Every row comes from one small tree of marks. The marks that hang from a mark follow it in brackets, in the order of their numbers. Every link used is in the known rows. Which tree was each row made from?
Known rows:
Q_510{Q_94{Q_171{Q_274 Q_468} Q_496 Q_834}}: [-11 -35 -19 -39  16   5  12  15 -18 -15  13   3  36 -19   9 -11   8  16
  -8 -46  28  20   3   6 -22 -36 -14 -17   6   4  -9  15  -8]
Q_468{Q_94}: [  8  14 -21   2  13  19  27   3  19  27  15   3  45 -26  23   3  42  18
  17  -3  28  27   4   0  -5   4   7   1   1   7   6  16 -30]
Q_249{Q_274{Q_171{Q_94}}}: [  8   0 -17  -8  11  12  22 -21   3  25   5   8  33 -32  43  -5  35  30
  44 -13  23   0   7   7 -10  12  17  -5  -9 -21  13  26 -36]
Q_94{Q_468 Q_834}: [ 14   5 -20 -13  23  14  22   5  -3   9   9   7  36 -16  13   8  19  12
  13  -3  30  16   3  10   2 -14  13  -7   1   1  13  15 -13]
Q_94{Q_834}: [  1  -1 -24 -17  19   8  27   0  -7  13  -3   9  36 -28  16   3  27  21
  17 -13  26  14   9  10  -7 -11   5   6   7   4   4  17 -19]
Q_510{Q_94{Q_171{Q_274 Q_468} Q_496}}: [-15 -30 -19 -29   9   7  23  17  -1   0  21   1  40 -24  20  -3   7  21
  -7 -34  21  19   1   1 -19 -30 -11 -16  -2   5  -5  18 -15]
Q_231{Q_171{Q_274} Q_496{Q_834{Q_94}} Q_776}: [-12 -12  -9 -24  12  -4  18  -6   4  24  35  25  13 -38  -6  -7  22  37
  22  -7  15  25  26 -26  21 -13  23  25 -16  18  -9  10   6]
Q_834{Q_94{Q_776{Q_231}}}: [-18   1 -34  -6   3  19  28   8  12  19   3   0  37 -25  14  15  12  19
  14   8  24   5  -3 -26   1  -2  25  18  12  11  -1  20  -7]
Q_593{Q_468{Q_94{Q_171{Q_274} Q_496 Q_776 Q_834}}}: [ -6 -36 -37 -29  28  25  -2  19 -10 -19  28  -8  29   3  -8 -14  36   4
   0 -38  39  23  13 -14 -44 -21   5  -3  25   7   0  -4 -26]
Q_249{Q_274{Q_171{Q_94{Q_776} Q_468}}}: [  7   1 -24 -14   5  12  20  -8  15  14   5  -5  44 -20  37   4  27  27
  41 -12  23 -11  -7  11  -8  14  14 -11  -8 -17   5  40 -36]
Q_231{Q_496}: [ -7   9 -20  -4  22   5  42  -4  11  24   1  19  33 -36  18   1  30  25
  21  -2   8  16   7   4   3  -4  16  16  -5  11   3  14 -19]
Q_249{Q_274}: [ -1   2 -24 -11   6   8  28  -1   3  30  10  11  33 -39  30  11  23  33
  33  -2  11   3   5  12   3   7  14   9  -6   1  16  28 -30]
Q_496{Q_94{Q_468} Q_834}: [ 16  13  -8 -13  16  13   3  -3   1  25  29   9  30  -1  10  19   8  26
  11   5  35  32  -3  -5   5 -12  30  -1 -16   3  18   7   3]
Q_171{Q_94}: [ -5  11 -18  -3  13  14  38 -11  18  26   3   3  40 -24  27   3  41  15
  18   0  22   9   4   0 -15   0  12   5   2  -4   6  17 -26]
Q_834{Q_94}: [ -8   5 -23  -3   6  19  29  -5  13  36   5  17  37 -28  21  10  10  23
  10   2  14  17   5  -8   2  -6  16   7  -5   6   2  24 -11]
Q_171{Q_274}: [-12 -18 -31 -22  11  15  34   5   2  23  14   6  40 -34  31   7  27  32
  22  -8  23  19  19   2   3   0   7  12  -8   8   9  22 -23]
Q_94{Q_171 Q_468{Q_593} Q_776{Q_231{Q_496}} Q_834}: [-12  -3 -27 -14  18   6  29  22   3  -9  13   7  11 -16  -5   8  16  -5
   4  10  27   2   2 -13 -13 -42  32   2  21   4   3   5  -2]
Q_510{Q_94{Q_171{Q_468} Q_496}}: [ -7  -9 -13 -17  10   2  29  16   6   5  12   0  41 -23  16   2   7  12
 -12 -27  18  14 -11   4 -26 -34 -10 -22   5   4  -8  18 -18]
Q_834{Q_94{Q_171{Q_274} Q_468}}: [-12  -7 -25 -12   6  30  15  13   7  28  37  21  32  -9  19   5  -2  16
  -3   6  25  29  16 -16   8 -22  23 -13 -12   7   7  16   1]
Q_249{Q_274{Q_171{Q_94{Q_834} Q_468}}}: [ 17   1 -14 -24  15   8  15 -21  -1   8  -5   7  35 -26  32  -9  29  24
  37 -27  27  -2   2  23  -8   2   7 -15 -13 -24   1  37 -26]
Q_231{Q_171{Q_94 Q_274} Q_776}: [-11 -13 -12 -16   6   2  36   1  16  19  34  -6  32 -39  19  -2  47  21
  23  -3  27   4  23 -13  -7  -1   5   5  -2   3   6  16 -24]
Q_496{Q_94{Q_171 Q_468 Q_776{Q_231}} Q_834}: [ -2  11 -19 -16  11  13  -1  21  -2  10  37  -3  24   8  -4  20   2  17
   1  14  46  23  -5 -32  -8 -24  40  -3   6   9   6  -3   9]
Q_776{Q_231{Q_171}}: [ -1   1  -8 -13  13  -2  41  11  11  22  24   1  30 -54  14  10  29  24
  17   4  27   6  19  -6  -8 -13   6  11   5   8  -1  16 -21]
Q_231{Q_171{Q_274} Q_496{Q_834} Q_776}: [ -7 -15 -10 -28  18 -12  28   3   1  16  35  16  16 -45  -1  -5  37  39
  28  -9  21  21  29 -13  14 -11  15  25 -12  18  -4   7 -10]
Q_496{Q_94{Q_171 Q_468{Q_593} Q_776} Q_834}: [ -1   1 -20 -14   2  12   0  16   6  21  44   3  17   9   0  30  -2  13
  -2  16  36  19  -5 -20 -20 -39  38 -12   0   1  14   7   0]
Q_171{Q_94 Q_274{Q_249}}: [-18 -11 -17 -16   1  19  28 -19   0  16  19   3  31 -20  38   5  31  27
  42  -8  19  11  15   3  -5  10  19  12  -3  -5  20  28 -30]
Q_776{Q_231{Q_496{Q_94{Q_171}}}}: [-18  13 -14  -7  15   5  27   7   5  19  13  16  22 -25   9   1  16  19
   4   3  21  22   4 -22  -7 -19  29   8  -1  14   0  -1   5]
Q_593{Q_468{Q_94{Q_171 Q_496{Q_834} Q_776{Q_231}}}}: [  0 -10 -25 -21  26  16   9  17   3  -8  27 -12  19  -2 -15  -1  37   8
   0 -17  42  20   4 -27 -45 -26  18   8  26   7  -7 -12 -23]
Q_249{Q_274{Q_171}}: [ 10  -8 -24 -13  10   9  23  -6  -5  27   8  11  35 -40  42   5  21  38
  44 -14  19   5  11  11   1   8  14  -3 -12 -11  14  29 -36]
Q_776{Q_231{Q_171{Q_468}}}: [  3   7  -4 -24   9  -4  46  15  23  20  22  -3  36 -51  14  15  22  22
  12   4  24   1  12   6  -3 -17  -1   1  -6   8  -8  29 -19]
Q_593{Q_468{Q_94}}: [ 14   1 -24  -4  20  22  35  -2  22  23  17  -1  38 -22  19   3  50  15
  15  -2  27  22   3   3 -26  -7  12   3   1   3   3  16 -38]

Write each row's tree:
[-12 -24 -23 -44  22  12  13  18 -11  -7  11   6  31 -18   4  -5   7  14
  -6 -38  26  17  18  11 -15 -28 -12 -11   2   5  -3  14  -9] : Q_94{Q_171{Q_274 Q_468} Q_496 Q_834}
[  1   8   4  -2  18  -5  21  -3  10  27  31  19  29 -36   4   3  21  28
  13  -1  12  20   9  -8  -3  -7  17   6 -10  13   4  10  -4] : Q_231{Q_171 Q_496{Q_94}}
[-17 -14 -32 -14  10   0  22  21 -15  -9   6  -5  33 -21   7  -3  23  14
   5 -15  40  10  -7 -22 -26 -33  12  -2  33  10 -12  10 -12] : Q_510{Q_94{Q_171 Q_776{Q_231} Q_834}}
[  3  -2 -25  -7  12  16  21  -3  12   0  10  -8  27  -2  10  13  30  -6
  13   7  32  -4  -7   0 -23 -22  23  -5  17 -13  17  18 -17] : Q_171{Q_94{Q_468{Q_593} Q_776 Q_834}}
[-26 -23 -29 -15 -17  29  11  11   3  17  47   8  17   0  21  27 -15  11
  16  13  16  10   8 -17  -2 -27  39  -8   1  -1  21  30 -11] : Q_834{Q_94{Q_171{Q_274{Q_249}} Q_468{Q_593} Q_776}}
[ 20 -12 -31 -22   4  12   6   2   7   3  10  -4  32 -23  24   7  28  18
  38 -21  31  -1  -5  17 -11  -5  11 -13  -1 -17   6  42 -34] : Q_249{Q_274{Q_171{Q_468{Q_94{Q_776 Q_834} Q_593}}}}
[  7  -2 -19 -14   4  12   3   4   9  20  32  -3  23   3   5  34   4  19
  12  15  34  15 -11 -12  -8 -25  36   2  -4  -2  21  13  -2] : Q_496{Q_94{Q_468{Q_593} Q_776} Q_834}
[  1  -3 -18 -22  -2  23  23  -1  13  15  28   0  42 -20  34  11  26  27
  35 -13  23  25   7  15  10  10   7  -1 -13   5  10  42 -32] : Q_171{Q_274{Q_249} Q_468{Q_94}}
[  9   3 -14  -8  15  15  28 -11  12   9   8   3  23 -13  16   7  31  -4
  12   4  29   1   0  10 -19 -27  19  -7   5 -18  17  19 -15] : Q_171{Q_94{Q_468{Q_593} Q_834}}
[ -9  -2 -15 -12  17  17  10  11   2  17  39  22  27  -4  12   1   7  20
   1   2  22  36   9 -14   9 -17  31  -8 -17  12  13   2   8] : Q_231{Q_496{Q_94{Q_171{Q_274} Q_468}}}
[ 17 -10 -17 -22  17  18  -5   0 -11 -22   9 -14  39  -5  15   1  16  13
  35 -46  33  13  -6  10 -14   7   2 -17  13  -9   7  26 -34] : Q_274{Q_171{Q_468{Q_94{Q_496 Q_776 Q_834}}} Q_249}
[ -9  -3   1 -24  19  -2  43  -5  25   8  23   8  28 -47  11 -10  42  21
  20  -5  20   6  20  -2   3  -8   7  13 -13   4 -11  22  -8] : Q_776{Q_231{Q_171{Q_94 Q_274 Q_468} Q_496}}
[-11   9 -18 -14   9  14  13  -1   2  37  20  27  24 -15   4   3   6  26
  -2   0  23  30  16 -18  -8 -28  22   3  -4   9 -10  10  -2] : Q_496{Q_834{Q_94{Q_171}}}
[  4   1 -12 -14  19   8  21  -2   2   0   8   9  11 -19   3  12  12   5
  12   5  26  12  -6  -6   1 -29  35  10  -2  -2  17   6  15] : Q_776{Q_231{Q_496{Q_94{Q_468{Q_593} Q_834}}}}
[ 21   6 -12  -2  14  18  17 -16   6  19  18   7  33 -20  41   0  28  20
  40  -4  28   3   1   9   1   9  25 -18 -15 -25  21  24 -30] : Q_249{Q_274{Q_171{Q_94{Q_468}}}}
[-30 -17 -36 -22   2  17  10  25  -3  10  29  -5  32 -12  15  12  10  25
   8  -1  39  19   9 -34 -10 -11  24   7   8  15   5   7  -1] : Q_496{Q_94{Q_171{Q_274} Q_776{Q_231}}}
[ -1   0 -34  -2  15  23  25  19  21  16  29  -5  38  -5   8   2  42   7
   2   1  31  19   1 -15 -41 -17  18  -7  16  10  -4   8 -38] : Q_593{Q_468{Q_94{Q_171 Q_776}}}
[  7   1 -30 -11  20  15  16  14  -2   0  11  -3  40  -6   8  13  18  10
  15   0  33  10  -4   1  -1  -9  18  -5  14   5  13  16 -15] : Q_94{Q_468 Q_776 Q_834}
[-25 -35 -31 -24  -4   7   7  10 -33 -11  26   0  31  -9  20  -2  12  27
  27 -27  30  17   2 -10 -19 -20  17  -4  22   8   4  24 -22] : Q_510{Q_94{Q_171{Q_274{Q_249}} Q_776 Q_834}}
[ 18 -14 -20 -26  17  13   5   3  13   0  17 -10  31 -13  10  12  22  15
  18 -28  39  14  -3   2 -21 -17   3  -8   2 -12  -1  17 -30] : Q_274{Q_171{Q_468{Q_94{Q_496{Q_834} Q_776} Q_593}}}
[  3 -12 -19 -11   7   5  25  11  -5   5  21   7  22 -17  14   6  12   0
  -6  -4  31  14  -6   2 -26 -56  13 -24  10  -7   6  17 -12] : Q_510{Q_94{Q_171 Q_468{Q_593} Q_834}}
[-20  -7 -26 -27   0  23  25  11  15  31  21  18  37 -21  20   5  -1  23
  -5  -5  18  23  16  -4   3 -22   7  -8 -18  10 -10  32  -3] : Q_834{Q_94{Q_171{Q_274 Q_468}}}
[-17 -14 -27 -12  13  16  37  -1  21  -4  18  -4  19 -18  17   7  35   3
  25  13  26  -2   1 -17   0 -12  36  18   5  -4  15  13  -9] : Q_171{Q_94{Q_468{Q_593} Q_776{Q_231{Q_496}}} Q_274}
[ -5   9 -16 -19  25  -2  36  -5   1  16   0  18  19 -38   5   1  33  31
  25  -2  22  21  11  -8   7 -12  25  32  -3  11  -5   5  -7] : Q_776{Q_231{Q_496{Q_834}}}
[-11   4 -23 -15   8   8  -2  13  -4  23  29   7  30   3   0  14   9  29
   3   0  36  26   1 -25 -19 -19  28   0   5  13   0   3  -3] : Q_496{Q_94{Q_171 Q_776} Q_834}
[ -6 -18 -20 -28  25  18   3   1  -4 -15  24 -14  25   2   2   4  25  14
  20 -13  45  10   3 -23  -6  -4  24  15  12  -4  14  -6  -4] : Q_171{Q_94{Q_468 Q_496{Q_834} Q_776{Q_231}} Q_274}
[  7   0 -30 -18   7  14  21  10  22   4   7 -10  38 -15   9  13  33   4
  11  -8  32   7  -8  11 -17 -17   4  -4  12   1  -1  34 -25] : Q_171{Q_468{Q_94{Q_776 Q_834} Q_593}}
[-13  19 -11 -24  14   4  28   1  14  21   8  31  17 -25  -5  -3   6  22
  -3   1  18  24   9 -15   7 -33  26  11 -13  12 -25  15  14] : Q_776{Q_231{Q_496{Q_834{Q_94{Q_171{Q_468}}}}}}
[ 26   8 -19 -13  10  15  16  -3  16  24  14   5  44 -33  39   0  30  30
  38 -18  27  14   0  18   6  13   6 -16 -20 -11   4  40 -38] : Q_249{Q_274{Q_171{Q_468{Q_94}}}}
[-20 -29 -36 -37   5   4  22  26 -11 -18  12  -8  39 -20  12  -2  17  19
   4 -23  42  12  -3 -12 -14 -33   4  -4  15  11 -17  25  -6] : Q_510{Q_94{Q_171{Q_274 Q_468} Q_776{Q_231} Q_834}}
[ 10  -4 -15 -18  30  16   9   4   4  10  30   6  20  -6  -8  -7  37  10
  -5 -23  32  31  11  -9 -45 -29   9  -2   9   3  -4  -9 -27] : Q_593{Q_468{Q_94{Q_171 Q_496{Q_834}}}}
[  5 -21 -17 -38  14  15  10   0  13   7  25   0  24 -20   8   8  25  19
  10 -26  30  25  11  10 -10 -21  -3   7 -11  -3   5  19 -18] : Q_171{Q_274 Q_468{Q_94{Q_496{Q_834}} Q_593}}
[ -2 -27 -16 -20   4  15  22   8   6  -2  53 -17  24 -27  12   8  42  23
  42  -5  33   9  17 -15 -22   1  22  16  13   9   8  21 -40] : Q_593{Q_468{Q_94{Q_776{Q_231{Q_171{Q_274{Q_249}}}}}}}
[  7  -7 -10  -5  16  22   6 -11  -5 -10  21 -15  33   5  28   9  12   8
  38 -19  27   0  -8  -4 -16  10  25 -18  11 -21  28  13 -34] : Q_274{Q_171{Q_94{Q_468 Q_496 Q_776}} Q_249}
[  4 -22 -21 -27  19  11  16  -7   5 -15  -9 -14  29 -13  14   3  22   0
  15 -35  30 -11  -5   9 -37 -21   0 -14  12 -24   2  22 -23] : Q_274{Q_171{Q_94{Q_496 Q_776 Q_834} Q_468{Q_593}}}
